Known rows, with every way that one mark hangs from another
tuvu{sema}: [ 1.275 -0.717  0.518  2.508  0.128  0.277  1.937  1.604 -0.246  3.990
  0.598  2.376 -0.523  0.165 -2.860 -0.320  2.890  0.289 -1.880  0.084]
derum{lonu}: [ 1.313 -1.460  1.605  1.287  3.353 -0.540  1.382  1.402 -2.484  3.266
  1.192  2.098 -3.241  1.035 -3.787  1.872  1.295  0.828  0.883  0.469]
lonu{derum{sema}}: [-0.838  0.722 -1.396  2.552  1.529  0.474  1.114  1.568  1.866  3.631
  1.331  0.475 -2.049  2.769 -4.663  0.066  0.865  0.359 -0.752  1.402]
guko{lonu{derum{sema}}}: [ 1.128 -0.823  0.004  1.219  4.430  0.770  0.515  2.782  0.870  4.332
 -0.753  0.369 -1.844  1.566 -5.625 -0.769  1.746  0.607 -0.647  4.635]
lonu{derum{sema{donu{silim} tuvu voti}} guko}: [-1.934 -1.291 -4.510 -0.095  1.074  1.002  1.080  1.513  2.226  2.280
 -0.623  0.202 -2.379  2.130 -3.534 -3.482 -4.915  1.249  1.786  3.164]
voti{donu{sema}}: [ 0.348 -1.542 -1.419  3.904  1.428  0.823  1.498 -0.071 -0.589 -1.306
  0.964  0.800 -3.752 -2.145 -2.156 -0.654  2.497 -0.356  0.336 -0.630]
donu{sema{derum}}: [-0.731 -0.164 -1.622  0.417  3.459  2.817  0.422 -1.928 -1.045  1.237
  5.296  1.001 -2.203 -2.954 -1.945 -4.405  2.611  0.509 -0.165  0.559]
donu{sema{derum{lonu} tuvu} silim voti}: [-0.646  1.270  0.093 -3.493  3.926  4.515 -1.133 -1.264  1.692  0.483
 -1.709  2.026 -0.231 -5.245  1.760 -5.236 -1.976  1.642  2.742 -2.715]
guko{lonu{derum{sema{voti}}}}: [ 0.302  0.262 -0.345  0.950  3.793  0.224  0.556  2.887 -0.104  3.826
 -0.274  0.287 -2.465  1.347 -5.037 -1.048  0.370  0.889 -0.846  2.851]
tuvu{sema{derum donu{voti}}}: [-2.474  1.024  0.488  0.404  0.086  1.819  2.104 -1.463 -0.453  1.286
 -0.070  1.254 -0.872 -0.559 -1.306 -2.904  0.439  0.801  0.418 -5.895]
sema{derum{lonu{guko}} voti}: [-1.742  0.233 -0.945 -1.474  4.225  0.528  1.961 -0.306 -4.836  1.875
  3.401  1.878 -3.354 -1.862 -0.835 -2.611 -2.986  1.566  1.116 -2.936]
sema{derum{lonu} voti{donu}}: [-1.734  1.438  0.208  0.324  2.378 -0.464  2.545 -0.066 -5.381 -0.746
  2.949  1.589 -5.440 -1.901  0.525 -1.432 -2.201  1.134  1.028 -5.836]
sema{derum{lonu} donu tuvu voti}: [-1.765  0.928 -1.284 -2.302  0.708 -0.248  1.927 -1.438 -3.167  1.495
  2.867  0.896 -6.391  1.444  0.111 -4.986 -4.000  2.845  2.264 -2.289]
guko{lonu{derum{sema{donu tuvu}}}}: [ 1.090 -1.297 -0.890  0.454  3.181  0.642  0.554  2.141  1.829  4.337
 -1.612 -0.118 -2.926  2.898 -5.422 -2.194  0.830  1.237  0.277  5.607]
guko{lonu}: [ 2.135 -2.051  0.691  1.507  4.281  1.000  0.720  1.694 -0.647  3.817
 -1.492  1.206 -1.893  0.098 -5.052 -1.548  2.659  0.705 -0.797  6.020]
donu{silim voti{sema}}: [-0.967  2.014  0.783  0.398  0.176  2.751 -0.401  0.579  2.585  0.057
 -5.939  1.806 -0.124 -6.111 -1.678 -1.678 -0.823 -0.308  0.534 -1.888]
sema{tuvu voti{donu}}: [ 0.793  0.580 -2.591  2.401 -1.629 -0.563  2.198  0.958  0.408  1.184
 -2.239  1.345 -4.836  0.492  0.518 -2.391 -1.796  1.681 -0.667  0.761]
donu{sema{derum{lonu} tuvu voti} silim}: [-0.004  0.941 -0.997 -3.242  3.038  2.290 -0.556  0.053 -1.846  0.994
  4.044  2.175 -3.058 -4.590  1.306 -6.301 -2.724  1.762  1.492  0.715]
derum{lonu{guko} sema{tuvu}}: [ 2.028 -3.234 -2.306 -0.955  4.286 -1.263  1.138  1.062  0.337  4.878
  1.666  1.196 -2.178 -2.301 -5.854  2.175  0.341  1.355  1.124  2.583]
lonu{derum}: [-0.228  0.058 -0.496  2.892  1.201  1.723  1.439  1.930  1.483  3.687
 -1.577  1.408 -2.320  5.358 -1.948 -1.760  0.216  0.684 -0.166  3.252]
sema{derum donu tuvu}: [-0.963 -0.565 -2.375 -0.412  0.279  1.949  1.827 -2.724  0.616  2.297
  1.349  0.620 -4.266  1.880 -1.040 -6.689 -0.661  2.134  1.160  3.630]

Rows
[-1.239 -0.082 -1.717  1.163 -1.124  1.697  1.126 -1.773  3.337  1.580
 -4.945  0.339 -2.821  2.718 -1.967 -3.259 -1.331  1.969  1.658 -0.096] => sema{donu{voti} tuvu}
[-0.340  1.128  1.568 -0.142  0.945 -0.170  2.373  1.835 -4.425  0.509
  2.223  2.814 -2.648 -3.135  0.942 -1.646 -1.583  0.610  0.161 -5.917] => tuvu{sema{derum{lonu} voti{donu{silim}}}}
[ 1.390 -0.221 -1.108  1.070  2.790  0.019  1.008  3.159  1.043  3.195
 -2.329  0.290 -3.384  1.234 -3.340 -1.414 -0.163  1.119 -0.407  3.482] => guko{lonu{derum{sema{tuvu voti{donu}}}}}
[-2.151 -2.569 -0.705 -0.960  4.145  1.094  2.117 -1.953 -3.819  0.844
  3.421  0.867 -4.064  0.338 -3.335 -2.878 -1.629  1.123  3.370 -0.764] => sema{derum{lonu{guko}} donu}
[ 1.449 -1.626 -1.586  2.112  0.802  1.902  0.651  0.737  1.251 -1.140
 -0.897  1.532 -3.092 -3.166 -0.338 -3.254  0.297  0.116  1.053  3.260] => voti{donu{sema{tuvu} silim}}
[-0.573  2.371 -0.233 -1.711  0.501  3.690 -0.318 -0.526  3.421  0.985
 -5.927  2.060 -0.241 -6.676  1.040 -4.817 -1.766  0.619  0.718 -0.371] => donu{silim voti{sema{derum tuvu}}}
[-0.089  0.621 -0.207 -3.070  2.390  3.432 -0.181  0.091  2.335  1.237
 -6.266  2.360 -0.211 -7.106  0.749 -3.494 -2.848  0.693  2.243 -0.872] => donu{silim voti{sema{derum{lonu{guko}} tuvu}}}
[ 2.294 -2.059 -1.944 -0.642  1.763  0.415  2.231  0.365 -0.372  0.979
 -3.032  1.717 -5.185 -6.041  0.757 -1.571  0.250  0.128  1.591  0.766] => voti{donu sema{derum{lonu{guko}} tuvu}}
[-1.707  1.923  0.331 -0.958  2.980 -0.039  1.769 -0.296 -4.927  1.771
  4.311  1.842 -4.196 -1.266 -0.499 -2.126 -1.933  1.624  0.381 -4.173] => sema{derum{lonu} voti}
[ 2.143 -1.024 -0.738  0.511  3.903  0.938  0.459  2.890  2.174  5.351
 -2.152  0.513 -1.991  2.044 -4.687 -1.801  1.459  1.209 -0.623  6.426] => guko{lonu{derum{sema{tuvu}}}}
[ 1.357  0.129 -0.996  0.211  3.225  0.334  0.514  3.006  1.282  4.844
 -1.634  0.413 -2.633  1.809 -4.060 -2.059  0.073  1.476 -0.841  4.567] => guko{lonu{derum{sema{tuvu voti}}}}
[-2.312 -1.719 -1.862 -0.188  2.998 -2.786  1.544  0.286 -3.740  0.933
  5.157 -0.107 -4.451 -2.029 -7.508  2.596 -2.427  0.886  2.265 -4.269] => derum{lonu{guko} sema{donu voti}}
[-1.781  1.107 -2.737  0.338 -1.333 -1.164  0.624 -0.072  0.698  0.808
  3.291 -0.100 -3.827 -2.058 -5.273 -2.508 -2.437  1.340  0.040  0.798] => derum{sema{donu{silim} tuvu voti}}
[ 0.626 -0.381 -0.309 -2.479  0.469  0.878  0.656 -0.320 -0.495  1.492
 -0.088  1.479 -4.994 -4.487 -1.020 -4.263 -0.845  0.753  2.171  2.154] => voti{sema{derum{lonu} donu{silim} tuvu}}
[-0.375  1.041  1.037  0.389  0.893 -0.710  2.888  1.311 -4.514  1.084
  2.481  2.458 -3.235 -2.140  0.725 -0.628 -0.414  0.725 -0.297 -6.959] => tuvu{sema{derum{lonu} voti{donu}}}
[-3.313  0.926 -0.600  1.638 -1.434  0.041  1.043  0.050 -2.524 -1.303
  2.037  0.668 -4.309  0.395 -3.464 -3.928 -3.850  0.961  1.154 -0.718] => sema{donu{silim} voti}
[ 0.721  0.378 -0.724 -0.208  1.272 -2.577  1.139  2.060 -1.604  1.010
  2.076  1.188 -4.598 -3.588 -3.286  1.903 -1.940  1.218  0.819 -2.398] => derum{lonu sema{tuvu voti{donu{silim}}}}
[ 1.297 -0.165 -0.688  0.401  2.800  0.556  0.547  3.611  1.139  2.480
 -2.711  0.626 -2.829  0.164 -3.019 -2.409 -1.330  0.958 -0.029  4.652] => guko{lonu{derum{sema{tuvu voti{donu{silim}}}}}}
[ 0.604 -1.933 -1.411 -2.982  1.313  1.271  0.829 -0.284 -0.452  1.494
 -0.705  1.519 -4.342 -4.943 -1.426 -4.577 -1.726  0.672  2.732  3.180] => voti{sema{derum{lonu{guko}} donu{silim} tuvu}}
[ 2.119 -0.884 -0.550 -0.248  2.935 -1.824  0.886  1.121  0.118  4.653
  2.862  1.176 -3.163 -1.541 -5.538  2.580  1.650  1.371  0.168  1.072] => derum{lonu sema{tuvu}}
[-1.699  1.489 -1.618  2.637  0.180 -1.442  1.298  0.963 -1.063 -0.809
  3.514  0.413 -3.216 -4.477 -4.932  0.594 -0.805 -0.053 -1.001 -2.386] => derum{sema{voti{donu{silim}}}}
[-0.243 -2.004 -0.431 -0.980  5.530  1.577  1.846 -0.625 -2.952  2.973
  2.423  2.090 -2.131 -1.370 -2.188 -2.043 -0.321  1.046  1.510  0.716] => sema{derum{lonu{guko}}}
[-0.766  0.238 -1.333 -0.613  0.627 -3.139  1.203  0.265 -1.968  2.012
  4.304  0.030 -5.676 -0.367 -5.625  1.486 -1.619  1.836  1.339 -3.214] => derum{lonu sema{donu tuvu voti}}
[-2.138 -2.515 -3.725  1.679  2.608  0.959  1.595  0.739  1.696  2.424
  0.559 -0.221 -2.050  2.816 -5.891 -1.097 -1.692  0.294  1.586  2.347] => lonu{derum{sema{donu}} guko}
[-0.854  0.335 -0.758 -1.353  0.663 -2.458  0.574  0.962 -1.768  1.201
  3.960  0.505 -5.013 -1.839 -5.253  0.302 -2.979  1.631  1.855 -1.747] => derum{lonu sema{donu{silim} tuvu voti}}
[-0.144  1.221 -2.770  1.484 -0.729 -1.259  1.163  0.990  0.981  0.634
  1.718  0.624 -3.470 -3.792 -3.280 -0.903 -1.382  0.911 -1.011  0.500] => derum{sema{tuvu voti{donu{silim}}}}
